Each row comes from the steps of one walk. Every step used is in the known rows, and no mark comes twice. Write the walk behind each row, first mark first.
In the rows, zero is written as 128.
Known rows:
J -> P -> S -> F: [139  76 126  34  96  89  70 126 148  89 103 162 150  94 146 115 120 162
 139 146 134  86]
L -> P -> S -> J -> F: [ 96 129  92 116 135 105 108 133 109 115  55 146 132 111 175 144 105  98
 157 109 142 147]
F -> S: [141  83 118 107 124 101  52 132 161 100 165 152 183 110  57 161 135 124
 156  86 113 117]
S -> J: [102  89 105 104 137 156 126 133 142 128 156 166 137 137 112 163  93 134
 150 127 118 131]
G -> F -> S: [131 132 135 147 102  89  50 139 200  92 192 168 220 108  74 159 136 122
 154 103 108 141]
L -> G -> F -> J: [119 140 150 163 114  65  96 155 178 125 147 147 195 121 122 147 121 129
 135 111 136 184]
L -> G -> F -> S -> J -> P: [121 102 152 138 131  75 116 154 174 115 145 146 220 140 118 167 121 120
 130 128 126 160]
J -> P -> F: [110  86 131  82 100  91  73 147 179 121 142 154 127  90 142 107 102 172
 129 135 126 105]
P -> S -> F: [132 109 126  73  85 114  69 124 120  88  63 165 140 121 129 115 109 134
 168 127 127 100]
S -> F -> J: [144  90 109  86  92 101  67 141 147 114 133 177 141  99  60 136 123 147
 152 114  72 113]
J -> F: [105  80  93  87 125  85 107 127 143 135 114 213 161 121  81 139 103 117
 140 121 135 106]
F -> S -> J -> P -> G: [136  48 123  96 141 147  94 141 157  95 187 129 181 102  63 185 112 135
 144 116 101  96]
P -> F: [ 97 124 131 133  92 114  75 156 160 128 112 154 115 116 124 105  88 143
 156 115 120 129]
J -> F -> L: [114  83 105 105 122  81 133 128 147 141 112 196 147 120  91 139  96 116
 133 100 125 110]
L -> P: [ 95 138 125 105 135  68  92 145 140 143 106 137 142  95 165 148 124 120
 153  89 140 164]
F -> J: [140 104  97 126 114 111  54 133 173 112 189 153 141  80  76 144 127 152
 142  95 111 139]
L -> P -> F: [ 82 152 129 140 113  78  83 162 142 143  77 127 111  96 173 121 103 121
 157  92 124 164]
S -> F: [121  90 132  59  98  94  93 142 135 125 100 189 150 128  92 135 112 143
 157 126  96 105]
L -> P -> F -> J: [100 150 113 163 108  82  61 163 153 132 104 117 106  74 150 124 112 127
 151  81 106 170]
G -> F -> L -> P: [105 170 157 159 103  59 109 146 190 127 153 144 171 101 163 150 118 124
 145  88 124 183]
P -> S -> J -> F -> G: [116  86  90 106 109 166 130 130 108  91  90 164 128 135 130 139 100 103
 166 133 148 105]
G -> F -> L -> P -> S: [113 178 151 163  98  70  97 140 182 107 128 136 165  97 181 140 118 117
 151  92 135 176]
G -> F: [108 147 142 132  98  90  76 141 197 112 178 182 190 114 122 145 117 138
 150 122 130 153]
G -> F -> J: [131 146 120 161  91  95  51 141 209 101 212 171 185  82  90 148 128 147
 142 111 107 160]

Which walk is each row?
[117 107 166 123 131  73 150 144 146 149 105 126 146 139 147 142 103 128
 136  87 146 159] : F -> L -> G
[105  67 114  97 111 158 140 159 150 120 157 144 109 123 138 137  94 149
 144 146 115 114] : S -> J -> P -> F -> G
[103 130 167 128 132  92 140 152 143 146 120  94 125  85 162 164  98 120
 149  68 136 157] : F -> L -> P -> G
[118 149 155 150  96  84 104 140 200 118 178 161 177 112 129 146 111 137
 142 103 122 157] : G -> F -> L
[104 152 120 109 121  84  71 134 125 110  68 122 132  93 193 132 123 115
 164  92 159 158] : L -> P -> S
[ 99 151 161 146 125  88  87 163 161 120 141 108 185  72 136 184 119 104
 162  87 131 163] : L -> P -> G -> F -> S
[126  79 140  51  86 119 130 162 120 123 112 170 135 135  93 141 127 132
 174 123 107 108] : S -> F -> G
[115 134 160 155 101 133  84 156 192 108 206 128 178  67  91 173  99 137
 151 113 127 141] : P -> G -> F -> J
[ 95 102 125 119 132  76 149 145 135 150  88 154 140  98 121 156  91  98
 138  89 132 128] : J -> F -> L -> P -> G
[ 97 122  96 114 125 123 132 145  99 113  60 137 122 116 179 148 115  89
 169 106 148 146] : L -> P -> S -> J -> F -> G
[111  63 107  70 139 135 121 131 156 121 173 164 144 119 128 155 101 158
 130 145 115 116] : S -> J -> P
[ 99  70 105 123 146 118 182 136 124 147  98 178 144 157 107 158  77 103
 130 122 118 132] : S -> J -> F -> L -> G
[119 104 125 148  93 116  48 155 163 107 126 143 142 111  76 121 106 129
 161  96  99 115] : P -> F -> S
[108  82 151 111 131 149 150 146 174 118 194 131 155 103 135 175  81 146
 128 143 117 123] : S -> J -> P -> G -> F -> L
[118 122 110 162  85 120  50 155 172 117 146 143 105  88  95 109  99 150
 149 103  99 135] : P -> F -> J
[114  95 110 127 125 133 143 123 108 104  52 157 138 149 147 137  82 101
 145 123 146 124] : P -> S -> J -> F -> L -> G
[118 111 146  84 104  66 123 148 125 140  74 152 128 115 131 139 113 130
 154  93  87 136] : S -> F -> L -> P
[152  70 110  59  93  85  66 141 160 112 148 172 147  83  72 133 128 171
 135 130  74 100] : S -> F -> J -> P
[ 90  86 111 127 146 135 179 143 122 146 109 157 132 122 118 176  73  98
 141 112 110 130] : S -> J -> F -> L -> P -> G
[130 105 124 134 112 107  73 141 198  88 208 167 215 111  81 168 129 134
 143 126  94 134] : G -> F -> S -> J -> P
[115  77 136  79  89 111 104 165 169 119 151 138 116  97 143 111 114 160
 142 134 137 107] : J -> P -> F -> G
[104  69  90 116 138 133 165 128 133 137 127 189 136 142  94 158  78 114
 137 119 106 116] : S -> J -> F -> L
[151 109 108  97  81 121  46 127 131  77  87 158 132  97 104 117 118 139
 163 117 108 105] : P -> S -> F -> J
[130  92 146  76  95  89 122 140 136 132  98 170 136 129 100 133 106 140
 152 106  85 111] : S -> F -> L
[133  70 106 118 137 141  84 133 147 101 169 151 173 130  55 176 120 117
 155  99  96 116] : F -> S -> J
[102  83 140  99 131 152 133 146 172 114 196 145 165 102 129 174  88 148
 131 152 123 118] : S -> J -> P -> G -> F
[116 108 105 108 116 162  95 117 127  87 105 151 130 129 147 136  96 127
 162 127 144 120] : P -> S -> J
[141  76 125  98 117 115  67 143 184 108 212 125 147  45  89 157 117 171
 127 114 121 112] : F -> J -> P -> G
